Each row was made from one small tree. Brackets hold a mark, then the marks that hang from it, in the order of their numbers. Every link used is in the known rows. Write each row's tree.
Known rows
{Z347 {Z594 {Z550 Z161 Z283} Z573 Z713}}: [-0.61  0.44  1.07  0.12 -2.32  0.64 -0.47  0.76 -0.90  4.23 -0.21 -4.90
 -0.36 -0.08  2.80  2.26  0.28 -1.12 -0.65  0.22 -3.31]
{Z550 {Z161 {Z750 Z659}} Z283 Z594}: [-0.58  1.50  0.49 -1.63 -2.56  0.28 -2.19  1.80  2.43  3.65  0.77 -4.64
 -1.51 -2.26  2.90  1.53  0.65 -0.65  0.86  0.98 -2.64]
{Z161 {Z750 Z659}}: [ 0.70  0.28 -0.73 -0.88 -2.54 -0.82 -1.32  1.52  0.78  2.36  0.91 -2.03
 -0.28 -0.24  1.47  1.31  0.35 -0.54  0.67  0.06 -0.61]
{Z227 {Z594 Z347 {Z550 Z201} Z573}}: [-1.32  0.33 -1.42 -0.68 -1.75 -0.57  0.05 -0.18  1.18  2.62  0.51 -4.49
 -0.67  0.93  3.36  1.49 -0.23 -1.68  0.19 -0.03 -1.77]
{Z347 {Z594 Z713}}: [-0.42 -0.30  0.47  0.60 -1.63  0.34 -1.50  0.23 -2.10  2.52 -0.18 -2.19
 -0.35 -0.05  1.26  1.10 -0.55 -0.70  0.01 -0.20 -1.98]
{Z227 {Z594 Z347 {Z550 Z201} Z573 Z713} Z659}: [-1.89  1.85 -2.14 -0.52 -1.73 -0.65  0.09  0.87  1.16  3.52  0.92 -5.82
  0.90  1.61  4.33  1.81 -0.37 -1.27  1.08 -0.36 -2.10]
{Z550 Z283 {Z594 Z347 Z573 Z713}}: [-1.39  1.72  0.69 -1.27 -2.22  0.87 -1.00  0.59  0.99  3.33  0.24 -5.78
  0.32 -1.27  3.01  2.25  0.57 -0.71  0.42  1.69 -3.52]
{Z594 Z347 {Z550 Z161 Z201 Z283} Z573 Z713}: [-1.76  1.39  0.86 -0.42 -3.25  0.18  0.67  1.05  1.93  4.78  0.98 -7.86
  0.99 -0.61  5.21  2.89  0.89 -1.63  0.11  1.34 -4.57]
{Z594 {Z550 Z161 Z201 Z283} Z573 Z713}: [-0.81  1.31  0.35 -0.67 -3.31  0.23 -0.04  1.02  1.80  4.12  0.79 -6.53
  0.12 -0.78  4.59  3.11  0.87 -1.94 -0.27  0.77 -3.38]
{Z594 {Z550 Z201} Z573}: [-0.10  0.06 -0.59 -0.65 -2.87 -0.25  0.64  0.33  0.57  2.37  0.42 -4.71
 -0.29  0.90  2.82  2.89  0.67 -1.92 -0.93 -0.29 -1.91]
{Z594 Z573}: [ 0.09 -0.22 -0.46 -1.16 -2.00  0.00 -0.72  0.47 -0.50  1.28  0.48 -2.44
 -0.06  0.29  1.54  2.21 -0.11 -1.71 -0.41  0.23 -1.02]
{Z227 Z594}: [-0.77 -0.06 -1.51 -0.98 -1.18 -0.21 -1.78 -0.35  0.57  1.09  0.68 -1.09
 -1.27  0.08  1.59  0.30 -1.17 -1.38  0.49 -0.50 -0.07]
{Z594 Z347 {Z550 {Z161 Z750}} Z713}: [-2.22  0.24  0.83  0.11 -3.26  0.29  1.16 -0.03  0.45  4.71  2.07 -5.73
  1.27 -0.41  3.34  2.55  0.68 -1.13  0.46  0.74 -3.55]
{Z594 Z347 Z573}: [-0.88 -0.13  0.08 -0.87 -1.83 -0.03  0.04  0.48 -0.39  1.92  0.72 -3.69
  0.80  0.40  2.04  2.01 -0.14 -1.42 -0.03  0.79 -2.27]
{Z347 {Z594 {Z550 Z201 Z283} Z573 Z713}}: [-0.19  0.61  0.54  0.44 -2.34  0.22 -0.58  0.90 -0.60  3.77 -0.56 -4.91
 -0.46  0.21  3.09  2.26  0.40 -1.02 -0.54  0.04 -3.11]
{Z659 Z750}: [-0.70 -1.93  0.44 -0.72 -1.03  0.19 -1.50 -0.62  0.19  1.01  0.89 -1.73
 -0.95 -0.64  1.55  1.81 -1.00 -0.34  0.71 -0.53 -0.49]
{Z550 {Z161 Z750} Z201 Z283 {Z594 Z573 Z713}}: [-0.83  1.95  0.12 -0.68 -2.92 -0.26 -2.13  2.25  2.92  4.06  0.75 -6.91
 -1.02 -2.79  5.27  3.21  1.50 -1.52  1.60  1.81 -3.60]
{Z161 Z750}: [ 0.10 -0.42 -0.60 -0.35 -2.50 -0.49 -1.14  0.98  0.67  1.75  1.74 -1.78
 -0.25 -0.63  1.39  2.28  0.34 -1.03  0.93  0.20 -0.62]
{Z550 {Z161 Z750} {Z594 Z347}}: [-1.90  0.11  0.37 -0.59 -2.31  0.13 -0.78  0.50  0.42  3.38  1.59 -4.73
 -0.46 -1.54  2.51  2.33  0.75 -1.16  1.11  1.00 -2.84]
{Z347 Z594}: [-0.14 -0.72  0.39  0.24 -1.45  0.25 -1.54  0.38 -1.82  1.88 -0.24 -1.48
 -0.98  0.26  0.76  0.91 -0.71 -0.79 -0.29 -0.55 -1.61]

Which tree is each row?
[-1.76  1.91  0.70 -0.74 -2.42  0.15 -1.66  1.59  2.46  3.91  0.37 -7.41
 -0.52 -2.41  5.17  2.25  0.82 -1.48  1.13  1.88 -4.48] => {Z550 Z161 Z201 Z283 {Z594 Z347 Z573 Z713}}
[-2.00  1.61  1.20 -1.31 -2.31  0.90 -1.19  0.90  1.38  4.07  0.75 -6.48
 -0.06 -2.11  3.82  2.26  0.53 -1.23  0.64  1.93 -4.18] => {Z550 Z161 Z283 {Z594 Z347 Z573 Z713}}
[-0.23 -0.30  0.55  0.21 -2.24  0.04 -0.48  0.70 -1.13  3.66 -0.03 -3.33
 -1.14  0.41  1.68  1.33  0.11 -0.73 -0.56 -0.74 -2.36] => {Z347 {Z594 {Z550 {Z161 {Z750 Z659}}}}}
[-0.69 -0.21  0.65  0.61 -2.18  0.55 -0.27 -0.14 -1.80  3.40 -0.09 -3.30
 -0.30  0.44  1.55  1.70 -0.07 -0.74 -0.62 -0.53 -2.47] => {Z347 {Z594 Z550 Z713}}
[-0.15 -0.46  0.40  0.10 -2.04  0.28 -0.03  0.27 -1.82  2.99 -0.43 -3.55
 -0.66  1.07  1.55  2.22  0.11 -1.20 -1.15 -0.51 -2.21] => {Z347 {Z594 Z550 Z573}}
[-0.21  0.75  0.10 -0.85 -3.33 -0.32 -0.07  1.67  2.61  3.59  1.10 -5.97
 -0.70 -0.53  4.23  3.27  1.12 -1.93 -0.16  0.47 -2.77] => {Z594 {Z550 {Z161 Z750} Z201 Z283} Z573}
[-1.19  1.55  0.35 -0.76 -2.61 -0.39 -1.72  2.42  3.38  3.81  0.89 -7.24
 -1.11 -2.36  5.13  2.78  1.36 -1.39  1.56  1.89 -4.00] => {Z550 {Z161 Z750} Z201 Z283 {Z594 Z347 Z573}}
[ 0.10  1.04 -0.06 -1.07 -3.30 -0.46 -0.09  1.93  2.61  3.90  0.67 -6.05
 -0.73 -0.34  4.26  2.83  1.16 -1.66 -0.35  0.43 -2.78] => {Z594 {Z550 {Z161 {Z750 Z659}} Z201 Z283} Z573}
[-1.47  0.28  0.93 -0.80 -2.73  0.67  0.63  0.10  1.55  3.07  1.33 -4.54
  0.26  0.15  2.19  1.38 -0.12 -0.78 -0.44  0.12 -3.13] => {Z594 Z347 {Z550 Z283}}
[-2.48  0.49  0.76 -0.64 -2.11  0.68 -0.72 -0.27 -0.48  3.50  1.03 -4.88
  0.03 -1.54  2.58  1.79  0.20 -1.25  0.69  0.94 -3.25] => {Z550 Z161 {Z594 Z347 Z713}}
[-1.52  1.25  0.86 -0.76 -3.05  0.62  1.11  0.32  0.81  4.42  0.88 -6.69
  1.61  0.13  3.66  2.92  0.72 -1.12 -0.37  1.27 -3.95] => {Z594 Z347 {Z550 Z283} Z573 Z713}
[-1.65  0.64 -1.77 -0.94 -1.11 -0.21 -0.48  0.07  0.74  3.22  0.81 -4.91
  0.17  1.31  3.81  2.48 -0.73 -0.70  1.08 -0.84 -0.93] => {Z227 {Z594 Z550 Z573 Z713} {Z659 Z750}}
[-1.27  1.43  0.56 -0.32 -3.16  0.06  0.79  0.78  1.64  4.27  0.67 -7.36
  1.27 -0.05  4.66  2.85  0.88 -1.29  0.01  1.15 -4.13] => {Z594 Z347 {Z550 Z201 Z283} Z573 Z713}
[-1.66  0.81  0.07 -0.72 -2.09  0.45 -0.21 -0.35 -0.98  3.04  0.27 -5.14
  0.71 -0.40  2.28  2.58  0.67 -1.12  0.30  1.14 -2.78] => {Z550 {Z594 Z347 Z573 Z713}}
[-1.89  0.69  0.48 -0.03 -3.11 -0.08  1.26  0.39  0.53  4.49  1.00 -7.30
  1.27  0.05  4.76  3.02  0.93 -1.89  0.02  1.00 -4.06] => {Z594 Z347 {Z550 Z161 Z201} Z573 Z713}
[-0.65  1.38  0.33 -0.33 -3.59 -0.11 -0.63  1.36  2.57  4.46  1.17 -5.69
 -0.16 -1.16  4.25  2.05  0.81 -1.08  0.40  0.48 -3.08] => {Z594 {Z550 {Z161 {Z750 Z659}} Z201 Z283} Z713}
[-2.22  0.66  0.54 -0.90 -2.13  0.63 -0.36 -0.04 -0.61  3.69  0.72 -5.85
  0.34 -1.23  3.12  2.58  0.58 -1.59  0.43  1.34 -3.49] => {Z550 Z161 {Z594 Z347 Z573 Z713}}
[-1.78  0.33  0.38 -0.82 -2.20  0.69 -1.18 -0.29 -0.50  3.02  0.87 -3.99
 -0.50 -1.65  2.18  1.85  0.20 -1.45  0.38  0.55 -2.52] => {Z550 Z161 {Z594 Z713}}
[-0.78  1.12  0.53 -0.85 -3.51  0.40  0.33  1.00  1.46  4.67  1.36 -6.23
  0.59 -0.81  4.01  3.65  1.22 -1.60 -0.15  1.13 -3.13] => {Z594 {Z550 {Z161 Z750} Z283} Z573 Z713}
[-1.90  0.55  0.20 -0.56 -2.03  0.64 -0.49 -0.58 -0.70  2.73  0.57 -4.25
  0.38 -0.66  1.77  1.79  0.24 -0.77  0.51  0.71 -2.68] => {Z550 {Z594 Z347 Z713}}
[-1.70  1.04 -0.15  0.04 -2.68 -0.65 -0.80  1.30  1.10  4.20  0.96 -7.13
 -0.04 -1.78  4.96  3.35  1.63 -1.70  1.72  1.67 -3.72] => {Z550 {Z161 Z750} Z201 {Z594 Z347 Z573 Z713}}
[-0.71  0.47 -0.10 -0.65 -3.10  0.43  1.01 -0.33 -0.63  3.51  0.67 -4.95
  1.03  0.62  2.58  3.25  0.77 -1.61 -0.91  0.27 -2.22] => {Z594 Z550 Z573 Z713}
[-2.07  0.89  1.29 -0.26 -3.35  0.53  0.57  0.55  1.84  4.96  1.99 -6.17
  1.04 -1.04  3.77  2.35  0.67 -0.84  0.60  1.12 -4.07] => {Z594 Z347 {Z550 {Z161 Z750} Z283} Z713}
[-1.95  1.12  1.27 -0.81 -3.10  0.65  1.08  0.52  1.02  4.86  1.15 -7.17
  1.35 -0.49  4.21  2.92  0.74 -1.47 -0.25  1.41 -4.39] => {Z594 Z347 {Z550 Z161 Z283} Z573 Z713}
[-1.37  1.02 -0.42 -0.14 -2.20 -0.27 -0.65  0.35  0.20  2.90 -0.03 -6.09
  0.20 -0.62  3.69  2.53  0.92 -1.34  0.77  1.08 -3.08] => {Z550 Z201 {Z594 Z347 Z573 Z713}}
